Known rows, with every step that occurs
pizi > kibel > toma > nufan > zodis > tola: [ -9   6 -15  -7 -24 -16 -12  -7 -24  -3   4   1  28 -18   5  19 -13 -47
  -4  -7  -9  17 -15 -14]
pizi > kibel: [  0  -3  -6  -1 -29  -7  -3 -15 -25  12  -5  21   8 -28  -5  35 -12   7
   0 -18 -11  -2 -10  -3]
pizi > kibel > zodis: [  1   0  -9   0  16  -8  31 -19 -20   4  -3  17   5 -22   2  20 -13  30
   5 -19  -5  -3 -16  -3]
toma > kibel > pizi: [ 15 -74  -1   4 -23  -3  34  -4   6  -8  -4  -1 -21   9 -19 -21 -10  21
 -12 -25  -1 -15   8   0]
pizi > kibel > toma > nufan > zodis: [ -8   7 -13  -5 -25 -13   9  -8 -19  -4   2   5  28 -18   3  19 -12 -38
  -6 -17  -7  -5 -14 -16]
mugeri > zodis > kibel: [ 12   3  15  -7  27 -15  -9 -26  -7  -3   1  -3 -14  -1  11  -3   2  40
   7 -13 -17 -12  -9  -2]
nufan > toma: [ -3  16  21 -14  11 -12 -22  -2   8  -4  14  19  35   9  -5   9   6  17
 -22 -35   1   2   1   5]
pizi > kibel > toma: [ -9   0  -7   2 -42  -6   9  -9 -26   8   0  12  33 -19  11  31 -14 -24
   3 -19  -9   0 -17  -8]
nufan > zodis > tola > pizi > kibel > sodusob > nulu: [  2  10  -1  -6  33 -10 -21  10  -1  -1  -3 -20 -27   7  -9  18  -1 -12
  -5   9  14  23   1   4]
toma > nufan > zodis > kibel > sodusob: [  4  19   1 -16  28 -21  12 -15  11 -11  -6 -16  -8   3  -9 -18  12 -23
 -15  -4   1 -22  -2 -20]
nufan > zodis > tola > pizi > kibel: [  3   6   2 -17  14 -15 -36   0  -2  -7  -4   0 -22  -1 -10  19  -5 -17
 -13   1  14  29   3   0]
zodis > kibel > toma > nufan: [ -8   4   5  -9 -29 -16   8 -12 -13  -6  -1   9  22  -4  18 -12   7 -50
   0   7  -4 -18 -12 -15]
tola > pizi > kibel > zodis: [  3   2  -8  -1   3  -2  30  31   5   4  -9   2 -39 -15 -24  17 -17  32
  -5 -16  20 -25   2   1]
kibel > sodusob > nulu > zodis > tola > pizi: [ -1  16  -2  21  31  17  33  16  13  17  -3 -40 -20  28   2 -20   9  25
  18  20   6  -8  -1  11]
tola > pizi > kibel: [  2  -1  -7  -2 -29  -1   7  34   1  10 -11   6 -36 -20 -30  28 -15  16
  -9 -15  15 -25   6   1]
sodusob > nulu > zodis > tola > pizi > kibel: [ -1   9  -9  23  -8  17 -12   9  -8  -8   5  45 -19  11   6 -18   2  15
  -1  30   2   1   7  17]
sodusob > kibel > toma > nufan > zodis: [ -5  13   9  -4 -16   3   9  12   3  -9   0  17  28  -4  26  -9   9 -30
   0   3  -2  -9   2 -13]
nufan > toma > kibel: [ -2 -44  11 -14  11 -12 -23  -3  12  -6  13  18  30   3 -14  -9  -4  17
 -15 -37   2   0  13   9]
sodusob > nulu: [  0  15  10  30 -10   5   6  -5   4  -1  -6  47  -7  23  20  12  16  19
 -14  -4  -2 -24   0   6]
nulu > sodusob > kibel: [  3   5   6   7 -29  41  -1 -11   1  16  -1   1  10 -25  12  17   7  18
  33  25 -13 -12   9   7]
pizi > kibel > sodusob > nulu > zodis: [ -3   3 -15  15   9   8  33   0 -21  20   0 -17   1 -14  -6  14  -7  21
  20   3 -10 -11 -11   5]
zodis > tola: [  0   7   9  -6 -19 -11 -59 -22  -6   4  -5  12   5  10  16   9   5 -16
  -5   8  -7  54  -6   3]
kibel > sodusob: [  1  14  11   5  20   1  39 -10  14  26 -13 -52   2  18   5   6  10  21
  14 -16  -1 -12 -11  -4]
tola > pizi > kibel > sodusob > nulu > zodis: [  1   4 -14   9  -2  12  32  43   3  14  -6 -20 -41 -10 -31   7 -13  28
   7   2  15 -32   6   8]

Rows
[  0  -1 -11  -2  18 -12   2 -20 -26   4   0  10   5 -21   5  20 -14  16
   9  -5  -7  29 -17   0]	pizi > kibel > zodis > tola
[  3 -74  -3   3   6   0  25 -14  18  17 -12 -30  -4   7  -5 -19  -6  17
  16 -21   0 -14   9   1]	toma > kibel > sodusob
[ -1  14   0  24  -5  16 -14 -11  -3 -11   4  51  -5  24  21 -27  11  13
  -3  27  -3   5   5  15]	sodusob > nulu > zodis > tola
[ -5  11   5  -7 -15   2  -8  30   4  -9   2   5  14  -4  18  -9   5 -36
   1  15   5   6   5  -9]	sodusob > kibel > toma > nufan > zodis > tola > pizi
[ -3  11  -3   0 -22  34  -9  11   7   3   4 -22  10 -17   9   5   3 -21
  29  37  -3   1  10   2]	nulu > sodusob > kibel > toma > nufan > zodis > tola > pizi
[ -5 -41   2  -5  39  -2 -18   6  10  -1  20 -12  27  14 -13 -30  -2  19
   2  -9   2  16  13  18]	nufan > toma > kibel > sodusob > nulu > zodis > tola
[  3   7   2   6   3  37   3 -14   0  10   2  -7   8 -19  19   6   5  25
  39  35 -10   9   4   9]	nulu > sodusob > kibel > zodis > tola
[  0  18   2  24  30  17  50  -2  12  17  -4 -29  -5  28  10 -20  14  32
  17   8   0 -23  -5   7]	kibel > sodusob > nulu > zodis
[ -9  22   1  -7 -17 -14  -1   6  16 -18  -1  -8  20  23  15 -13   3 -59
 -20  -9  10   1  -5 -19]	kibel > toma > nufan > zodis > tola > pizi
[  1  15   3  27  -7  20  15 -12   4 -11   1  58  -6  23  19 -27  12  27
  -6  12  -1 -26   6  11]	sodusob > nulu > zodis
[  9  18   2 -16  14 -22  16 -10   5 -24  -2  -2 -17   3 -16 -18  10 -21
 -28  -6   0 -23  -3 -21]	toma > nufan > zodis > kibel > pizi
[  3  18  -9 -16  12 -21 -27   1   9 -17  -3  -2 -18  -3 -19  -5   0 -28
 -26  -2   4   8   4 -15]	toma > nufan > zodis > tola > pizi > kibel
[  2 -71  -8  16  13  11  33  -9  16  10  -6 -14  -9  14  -1 -37  -4  25
  18  -4   1 -21  14   9]	toma > kibel > sodusob > nulu > zodis
[  6 -42  11 -12  12 -11   2  11   7 -13  19   0  17   9 -27 -13  -6  23
 -22 -37   1  -1   8   9]	nufan > toma > kibel > pizi
[ -4   7   5   9 -38  41   8  -8   1  13   2  -5  28 -18  23  14   6  -4
  36  25 -12 -11   4   3]	nulu > sodusob > kibel > toma
[  3  19 -10 -15  26 -20 -13   5  11 -10  -4 -29 -19   1 -20  -6   1 -25
 -17   1   4   7   1 -15]	toma > nufan > zodis > tola > pizi > kibel > sodusob
[ -4 -40   8  -2  36  -6  -2   9  14   3  15 -13  26  14 -13 -11   0  24
  -3 -27   3  -6  10  14]	nufan > toma > kibel > sodusob > nulu
[ -3  13   1   3 -23  35   8  -7   6   3   4 -11  24 -17  17   6   7 -14
  28  26  -9 -14   7  -2]	nulu > sodusob > kibel > toma > nufan > zodis
[  2  21 -11  -5  30 -16 -11  11  10 -11  -2 -22 -23   6 -17  -5   4 -22
 -18   7   4   3   2 -12]	toma > nufan > zodis > tola > pizi > kibel > sodusob > nulu
[  4  10   1  24  -5  17  32  -2 -12 -15   7  45 -18  17   9 -32  11  22
  -4  25  -2 -30   1  12]	sodusob > nulu > zodis > kibel > pizi
[  0  -1  -6  -7 -23  -9 -54  18 -10   8  -4  -2 -23 -10 -13  22 -11 -13
  -3  13   5  43   0   6]	zodis > tola > pizi > kibel
[-10  23   3  -7 -16 -16  -4 -12  10 -18   1  -2  34  23  24 -13   6 -63
 -18 -11   2   8  -9 -21]	kibel > toma > nufan > zodis > tola
[ -2 -43   8 -15  43 -15 -20  -6  11 -12  17  10  29   9  -6 -21  -6  22
  -9 -27   5  22   9  12]	nufan > toma > kibel > zodis > tola
[ -2   3  -8   4  -4  -4 -37  28  -8  14  -3 -22 -28  -1 -11  21  -7  -7
   5  22   5  38  -2  10]	zodis > tola > pizi > kibel > sodusob > nulu
[ 14   6  15   3 -18  11  34  24 -10  -3   1   7 -12  -6  -2   1   7  25
  -3   2  -7 -10  -2   0]	sodusob > kibel > pizi
[  3   7   4   8   2  40  23 -15   4  10   0  -2   8 -20  18   7   6  34
  37  25  -8 -13   5   7]	nulu > sodusob > kibel > zodis
[  4  17   2 -18  13 -22  -2 -19   8 -19  -6  11  -7  -1  -6 -16  11 -26
 -24  -6   0 -22   1 -20]	toma > nufan > zodis > kibel
[  3  11  12 -16  17 -16 -40 -27   0 -10  -5  10  -2  12   9  10   6 -20
 -15  -3   5  36  -2  -3]	nufan > zodis > tola
[ -1   1  -7  -6  -8  -7 -40  22  -7  16  -4 -29 -24  -7 -14  20 -10  -9
   6  15   5  43  -2   7]	zodis > tola > pizi > kibel > sodusob
[ -5   1  -6  -6 -29  -8 -48  21 -10   6  -2  -7 -11  -5  -5  19 -12 -28
  -1  13   6  44  -3   4]	zodis > tola > pizi > kibel > toma
